Each row was made from one walk, in order. Every step used is in the known rows, and no mark comes twice. Write each row's walk.
(in the rows, 128 means zero)
Known rows:
popa/veli/budid: [ 91 124 182 125 132  98 125 105 139  96 139 140  97 141 151 137  92 130
 136 142  86  98 140 113 163  91 112  80 152 106 107 116 105  91 117 129
 122 191 120 104 125 152 140 149 128 161 102 111 100]
popa/veli/vuzoson: [106  97 196 103 126 123 152 119 167 131 149 116  95 138 142 129  82 132
 151 149  83 110 164 101 163  83 118  77 130 115 105 158 107  81 107 176
 120 183 103 115 125 155 112 149 117 149 113 137 115]
veli/popa/lated/monifel/budid/vuzoson: [108 130 225 189  91 129 116 108 128 100 149 108  93 157  95 155  72 122
 161 114  80 131 152  52 211  71 120  80 132  64 128 147 124  68 104  97
  90 115  99 119 113 111  84  89  72 116 122 106  92]
popa/lated/veli/budid/vuzoson/monifel: [103 118 231 214 140  93  87  88 126  55 140  85  67 165 108 186 126 119
 144 144  87 136 101  67 191 110 133  78 138 113 128 109 112 113  69 137
 153 152  65 128 103 127 113  98  75 142 120  89 106]
popa/vuzoson/lated/monifel/veli: [108 158 201 137 131 108 142 101 113 119  86 139  77 139 114 185 124 132
 137 105  83 158 158  50 222 158 119  73 145  77  54 132 122 120  67 178
 141 177  90 104 100 142 113 121  83 132  88 114 125]
monifel/popa/vuzoson/lated/budid: [130 137 173 144 115  91 170  98  96 145 114 125 105 122 113 128  81 116
 154 115 118 171 157  51 204 108 139  94 127  68  96 122  79 114  89 133
 149 150 112 101 132 164 139 129 116 130  87 138  96]
budid/popa: [107 122 145 116 116  99 154 136 117 121 150 126  92 132 135 124  90 122
 131 122 110 153 149 100 146  89 129  90 108 100  95 153 131 106 100 153
  97 152 101 112 131 144 162 138 118 150 115 122 120]
vuzoson/monifel/popa/lated/budid/veli: [126 129 193 194  92 127 136  88 110 107 123 102  92 127  95 144  85  98
 147 127 118 170 138  59 181 102 149 111 122  85 126  95 112 122  65 107
 196 129 113 126 103 168 120  90  82 132 113 133 116]
monifel/lated: [112 124 179 139 113  97 139 107 129 118 166 125  89 141 116 137  88 146
 153 118 105 140 147 109 174 102 112  93 129  98 111 108 101 126  82 143
 129 156 102 110 130 120 118 178 141 142 122 140 115]
popa/lated/budid/vuzoson/monifel/veli: [123 124 247 223 108 104 105  80 152  67 148  84  79 156  96 176  85 128
 146 125 117 138 152  54 181 109 140  94 129 102 115 108 113  94  69  81
 155 162  83 157  98 163 127  99  40 123 123 110 120]
lated/veli/popa: [109 109 226 140 128 100 146 106 149 138 143 137  81 142 116 142 102 119
 135 133  94 146 149 107 195 110 119  81 120  66 110 135  97 102  85 153
 139 145  84 136 119 136 100 127 120 148 111 130 113]
popa/vuzoson/monifel/veli: [109 137 202 141 126 101 136  86 127  91 128 126  95 114 120 180 129 140
 141 128 104 166 172  99 164 140 116  87 153 119  84 114 127 141  67 154
 160 162  94 120 112 145 114 144  69 152  98 115 144]
monifel/budid/vuzoson/lated/veli: [118 105 225 186 129 110 138 103 104 101 128  80  66 161 122 165 118 122
 129 140 111 136 100  55 219 100 147  87 100 108 137 143 123  87 102 149
 119 150  89 116 103 106 103 154  84 135  98 130 108]
veli/vuzoson/monifel: [110  94 181 133 126 116 152 123 161 100 138 110  99 121 119 159  96 138
 140 149 102 155 152 112 153 102 132  84 131 121 111 148 119 129  69 153
 153 142  84 114 128 143 101 147  94 136 127 117 130]
vuzoson/lated/budid: [127 127 181 158 113  94 153 114 136 118 121 137  95 147 118 146  59 126
 139 125 124 152 140  69 197  92 142  88 115  77 101 132  84  97  92 100
 141 163  93 115 131 165 136 138 120 130 102 118  98]
budid/veli/lated: [ 98 136 182 121  93 117 145 129 138 123 145 122  96 132 113 118  72  97
 129 122 109 135 122  84 157  92 129 113 105  91 130 145 134 100  89 149
 154 134 121 137 125 141 117 156 112 133 110 138 117]
lated/budid/veli: [122 119 185 157  96 120 137 110 143 110 139 130  85 135 120 124  42 104
 134 121 123 134 132  91 160  73 139 113 110  90 125 120 129  93 101  89
 166 145 119 153 110 172 115 104 119 135 110 125 121]
veli/budid/lated/monifel: [ 82 141 166 152  98  97 126 119 148 110 109 153  81 168 122 154  90 125
 114 108  92 130 108  97 169  88 120  79 148  98  83 130 118  91  95 120
 133 142  85  98 126 119 139 125  98 141 143  88 105]
vuzoson/lated/budid/popa/veli: [121 141 196 155 113  90 144 115 128 138 125 127  82 142 152 128  76 119
 142 109  99 148 163  65 196  80 144  65 106 102  78 148 101  74 117 135
 113 198 110 107 119 173 175 124 109 151  91 128 101]
monifel/popa/vuzoson: [116 122 149 103 115 105 170 105  98 137 136 124 109 116 118 118 108 118
 148 132 108 156 151  87 161 112 117  95 137  83 101 129  97 130  95 157
 126 134 116 102 137 138 129 135 122 147 101 137 119]
veli/lated/monifel/budid: [ 92 155 176 118 100 121 147 129 101 125 126 121  94 155 117 156  86 110
 116 133 105 143 151  86 181 103 121 101 118 107 123 146 133 106 100 118
 126 127 118  92 138  99 113 145  73 128 110 116 105]
vuzoson/popa: [116 141 177 117 117 106 170 122 145  96 149 134  99 119 123 121  63 128
 159 133 101 145 184 108 166  85 116  98 110  91  80 127  92  85 100 143
 117 149 108 121 116 141 143 139 145 143 117  94  99]
lated/veli/budid/popa: [ 93 120 190 138 147  77 120 113  90 115 133 113  66 149 143 140 110 110
 108 131  98 135 118  98 171 113 138  93 118 105 114 129 116 101  78 180
 121 178 103 101 105 139 157 124 122 160 112 109 110]
budid/popa/lated/veli: [112 135 194 136 131 105 130 114  86 135 145 105  72 162 115 144 117 103
 143 126  93 158 150  53 194 111 128  84  99  92  93 144 118  98  58 201
 108 164  87 104 112 144 151  85 105 163 115 111 110]
popa/lated/monifel: [105 148 168 134 110 130 130 124 111 109 132 135  92 164 107 164  92 117
 154 130  83 144 153  55 188 111 111  77 136  78  79 138 116 115  79 131
 115 136  85 105 131 129 123  85 102 141 118  93 106]
lated/veli/budid/popa/vuzoson: [ 97 139 190 126 147  71 115 104  77 125 135 120  74 140 142 144 118 107
 133 113  85 149 132  86 175 106 125  84 129 111 101 125 122 109  78 193
 120 171 113  97 108 147 146 101 118 166  94 100 114]
vuzoson/monifel/lated/veli/budid/popa: [ 98 127 213 192 151  64  95  90  99 102 137  99  58 141 136 175 140 135
 121 111  88 171 124 118 189 123 134  78 135 142 117  88 115 139  52 175
 166 179  96  87  95 116 134 154 100 158 124 123 125]
veli/budid/lated/monifel/popa/vuzoson: [ 89 149 156 140 101  92 140  98 108 136  99 144  89 149 119 134 114 115
 124 102  88 152 119  78 178 103 116  80 165  84  77 124 103 107  90 155
 136 131 105  81 127 118 139 115  94 140 129 108 104]
monifel/lated/veli/vuzoson/popa: [122 125 249 146 141 102 147 101 148 137 157  86  64 140 111 134  86 138
 163 116  76 147 176 111 212  99 120 104 105 111 102 120  74  87  53 226
 154 175  97 116  85 126 101 153 144 137 139 134 107]
vuzoson/monifel: [112 115 163 138 119 109 147 118 143  87 139 129 100 124 126 167 106 136
 136 151 111 161 148 115 151 105 126  81 136 121 101 125 120 141  90 115
 148 142  86 113 137 132 123 144  97 147 111 111 130]
budid/vuzoson/monifel/veli/popa: [107  99 252 199 116  95 134  95 191  79 144 106  86 120 108 166 109 144
 137 122 104 145 152 108 168 119 132  81 139  83 115 129 124 102  82 107
 152 150  74 161  99 144 102 160  57 117 123 136 135]
monifel/budid/lated/veli: [106 124 200 156 100 114 148  96 120 137 140 119  79 175 120 152 118 120
 113 128 118 145 112  86 195  84 125  93 114 116 115 134 116  79  98 159
 127 140  96 103 117 102 113 144  82 165 135 125 114]
vuzoson/popa/lated/monifel/budid/veli: [120 168 199 160  95 156 133 111  93  89 123 115  85 138 103 149  64 102
 163 111  73 146 173  54 218  81 118 110 114  92 103 118 138  75  89 141
 125 131 138 104  79 126  96  83 101 137 111  86  95]
lated/veli/popa/vuzoson: [111 130 222 129 125  97 141  95 134 145 145 142  91 131 114 146 106 115
 157 118  81 156 167  90 200 108 105  74 133  73  95 134  99 109  88 176
 134 149  93 134 120 144  94 106 117 155  96 125 117]
budid/veli/vuzoson/lated: [120  99 198 141 113 128 157 125 150 122 113 116  92 123 116 134  77 119
 143 122 100 136 122  65 191  96 153  97 112  80 121 162 127  96  63 195
 156 161 107 118 102 167  89 159 117 128 111 144 111]
vuzoson/lated/monifel/budid: [112 136 168 145 116 122 154 121  95 115 100 126  82 148 122 180  97 131
 122 131  99 154 136  65 216 114 133  82 129  90 101 138 126 114  99 129
 118 144 101  74 121 108 105 145  86 133  96 111 103]
veli/budid: [ 95 115 160 125 132  92 129 113 127  90 141 139  99 138 127 138  75 130
 126 139 108 123 127 110 155  98 118 101 143  91 121 118 101 103  89 120
 123 159 112 102 128 145 132 156 135 152 112  97  97]
budid/veli: [111 111 169 131 104 126 145 120 139  97 140 130  91 125 121 129  78 112
 137 125 111 130 124  96 155  88 126 104 116  90 120 131 142 106  97 136
 143 141 111 136 112 154 112 138 126 144 108 132 128]

Which walk is each row?
[127 113 220 189 101 133 117 102 148  98 137 104  91 136  95 158  54 108
 155 124  99 153 157  62 181  75 147 105 122 102 133 128 120 103  53 130
 192 146 106 136 101 183  89  84  78 128 128 117 118] => popa/lated/budid/veli/vuzoson/monifel
[105 119 150 120 116 121 167 127 107 134 104 123  84 141 120 140 104 116
 118 144 100 157 138  91 169 130 129  89 130  80  94 136 120 129  98 133
 137 138  95  99 123 118 131 124 111 126 119 134 119] => lated/monifel/popa
[ 98 100 219 177 144  85 105 103 132  83 141  95  61 161 129 152 105 115
 123 141 102 111  81  94 168  95 137  92 123 102 135 126 112  92 100 133
 134 156  82 141 106 129 121 127 113 135 117 112 105] => lated/veli/budid/vuzoson
[116 119 233 155 132  95 153 107 145 145 120 139  81 137 114 157 113 125
 142 126  91 164 147  77 234 122 132  70 117  54 102 140  88  99  68 178
 138 161  74 117 112 142 106 146 118 145  98 134 102] => vuzoson/lated/veli/popa
[127 115 197 186 102 106 139  99 116 115 155  83  96 155  97 112  62 109
 156 127 123 135 127  41 176  81 141 106 115  64 128 128  84  84  98  92
 123 127 100 137 123 157 142  96  96 115 127 136  88] => monifel/popa/lated/budid/vuzoson
[118 158 226 175  95  82 144 124 163  95 165  93  88 143 108 102  21 109
 157 120 112 133 162  80 170  56 131 113  82  94 111 145  83  45 115  89
 138 135 109 165 121 150 152 130 111 104 125 115  85] => veli/lated/budid/vuzoson/popa
[110 148 183 160  92 159 118 112  87 103 124 123  86 152 103 162  83 100
 142 121  88 138 134  46 204  92 124 103 127  91 123 124 158 102  82 128
 128 125 126 101  97 123  87  84  83 141 110 106 114] => popa/lated/monifel/budid/veli
[114 161 241 183 117 121 123 105 142  78 135  95  63 155 100 157  81 123
 165 111  74 129 176  46 203 112 119  89 119  74  67 130 118  57  74 147
 114 159  83 144  74 135 132  89  77 114 129  92 100] => budid/vuzoson/popa/lated/monifel/veli
[115 117 199 141 138 105 150 112 120 124 116 121  69 153 119 164 121 119
 129 142 100 156 124  69 218 131 135  75 113  88  96 134  97 110  80 181
 141 172  77 112 115 133 122 144 115 152  96 125 109] => vuzoson/lated/veli
[112 136 212 176  96 136 145 113 125 123  94 141  83 128 115 165  81 117
 133 102  85 148 138  70 235  98 140  85 128  55 123 136 145  97  94 129
 144 133 119 107  92 128  72 132  90 125  94 130 107] => vuzoson/lated/monifel/budid/veli/popa
[111 139 161 122 109 106 140 127  99 123 156 124  97 145 111 129  89 114
 152 116  98 153 158  54 170  87 122  87 113  87  96 148 115 102  72 169
  84 151 104  98 127 151 160 109 114 157 117 106 107] => budid/popa/lated
[112 124 186 175 114 111 133 133 138  89 107 109  67 155 117 164  94 129
 138 122  93 139 109  61 194 103 141  66 120  85  82 155 129 102 114 121
 118 141  64 126 120 119 121 124  93 107 112 114 110] => budid/vuzoson/lated/monifel
[104 127 201 167 130  84 131 117 151  56 151 106  89 126 129 117  58 130
 150 130  92 111 141 107 159  62 128 103 122 101 112 124  98  62 109 107
 111 149 106 133 106 140 142 143 137 129 122  89  82] => veli/budid/vuzoson/popa
[101 124 206 164 103  97 157 110 146 108 138  74  90 132 128 132 130 117
 138 148  97 138 129  94 155 110 136  73 116 120 116 145 113 114 130 132
 155 143  93 135 137 117 140 169  64 125 111 164 114] => budid/vuzoson/monifel/popa/veli/lated
[101 141 189 130  87 128 146 118 113 119 147 116 104 132 115 128  72  99
 121 127 116 130 129  82 171  83 134 126 105 100 163 139 145  93  95 138
 141 126 142 115 121 129 104 171  95 139 107 138 112] => monifel/budid/veli/lated
[100 163 212 128 119  90 139  95 131 110 136 120 101 121 111 169 127 127
 137 121 100 163 174  84 168 146 111  96 137 118  96 127 119 136  55 167
 167 160 101 117 125 144 125 161  55 142 100 125 139] => popa/vuzoson/monifel/veli/lated
[116 127 161 118 113 117 165 108 102 131 143 115 111 138  97 121  99 116
 152 139 107 151 146  55 179 115 123 104 127  62 110 126  86 117  67 162
 115 135 106  95 130 142 143 128 117 146 117 132  93] => monifel/popa/lated
[109 105 218 130 136 111 161 107 150 129 113 110  89 135 114 160  96 143
 127 133 110 138 149  63 202 142 140  94 128  71 105 156 103  89  42 208
 137 194  96 112  97 161 113 182  90 128 110 140 117] => monifel/veli/vuzoson/lated
[107 119 200 150 127 108 146  96 149  89 126 123  88 127 122 184 125 144
 118 142 117 157 158 108 160 145 127  92 140 115  97 114 126 131  66 131
 160 171  88 124 107 141 120 161  68 145 114 122 141] => vuzoson/monifel/veli
[111 131 230 159 129  97 135  92 143 123 135 134  85 122 114 176 135 124
 158 123  79 184 170 105 199 117 113  63 141 102  93 125 109 139  76 161
 166 136  79 126 120 135  87 109  93 156  96 113 130] => lated/veli/popa/vuzoson/monifel
[120 102 194 180 102  97 128 115 155  96 156 103  83 151 118 128  42 119
 141 128 127 125 124  84 150  63 142  96 107  98 120 139 109  77 128  61
 127 134  90 160 129 153 130 111 106 118 120 124 108] => lated/budid/vuzoson
[114 134 184 140 109  95 137 113 128 135 147 124  86 147 154 117  65 112
 135 115 101 138 169  91 161  71 134  78 106 119  85 145 111  74 130 112
 111 189 115 125 123 171 170 105 112 155 103 125 116] => lated/budid/popa/veli
[ 97 139 164 145  85 114 150 129 153 127 119 149  82 171 115 150  96 128
 125 110  97 149 133  89 169  87 118  70 134  94  61 148 126 103 109 132
 128 131  72 115 132 117 129 116  88 141 145 104 119] => budid/lated/monifel
[108 144 198 131 103  95 163 108 129 159 138 110 103 146 128 102  73 100
 132 139 111 130 164  83 174  97 132 101 112  88 113 134  77  87 122 115
 155 170 126 119 135 156 163 145 104 136 104 163  92] => monifel/popa/veli/lated/budid
[106 145 193 152  92 127 138 114 120  98 136 104 102 121 112 157 102 106
 122 133 115 151 133  99 168  94 139 114 117 130 159 126 155 124  92 124
 170 121 134 112 121 119  92 172  66 139 102 131 127] => vuzoson/monifel/budid/veli/lated
[106 121 194 144 104 104 150 111 152 143 137 129  71 175 118 145 123 119
 122 125 106 148 114  89 182  93 122  78 113 103  85 140 105  89  88 171
 143 147  73 130 120 122 128 133 101 161 134 120 120] => budid/lated/veli
[119 119 191 111 127 113 170 129 160 119 151 112  97 119 118 116  56 130
 161 140  93 140 186 108 166  80 125 103 113  92  96 153  86  71  81 181
 123 154 109 119 109 154 118 142 137 131 131 107 100] => veli/vuzoson/popa
[118 106 180 137 118 127 159 109 124 122 128  86 107 126  96 148 112 123
 155 153  97 171 162  68 180 121 136  97 138  89 120 139  93 134  42 181
 150 134  93  88 122 146 106 129  83 135 133 133 112] => veli/vuzoson/monifel/popa/lated
[117 127 168 145 116 116 160 104 105 105 133 106 107 129  98 153 126 123
 151 147 108 174 155  69 178 126 128  91 141  85 109 113  95 148  63 145
 144 129  96  91 133 135 133 128  86 147 118 122 114] => vuzoson/monifel/popa/lated
[104 161 232 150 103  98 151 123 175 101 164  90  89 133 135 101  68 115
 171 125  77 108 174  92 169  67 117  79  94 110  91 156 100  44 143 146
 112 164 107 151 124 132 150 150 116 129 111 126  91] => budid/vuzoson/popa/veli/lated
[100 147 171 129 111 125 134 122  89 134 122 116  73 145 154 152 105 118
 124 125  77 135 165  91 179  89 123  63 120 130  90 152 155  94 139 136
  89 172 124  84 112 113 142 115  81 155 103 117 123] => lated/monifel/budid/popa/veli
[123 118 201 193  98 109 112 102 141  90 171 101  95 166 100 131  47 112
 168 123 114 123 140  47 176  60 134  95 114  84 118 136  96  76  97  80
 116 139  91 151 124 160 133  85 100 123 123 109  93] => popa/lated/budid/vuzoson
[115 108 222 127 137 125 136 109 121 137 148  97  79 166  98 154  97 111
 151 142  87 142 144  52 204 106 119  90 119  88 116 153  93  95  42 214
 131 160  83 111 110 147  98 105 107 149 129 116 106] => popa/lated/veli/vuzoson
[116 108 203 121 128 120 161 118 160 140 124 116  93 135 135 140  95 136
 154 140  81 123 159  71 201  99 130  67 128 101  94 165  93  88  91 197
 121 197  97 100 122 157 117 168 114 147 102 140 102] => popa/veli/vuzoson/lated
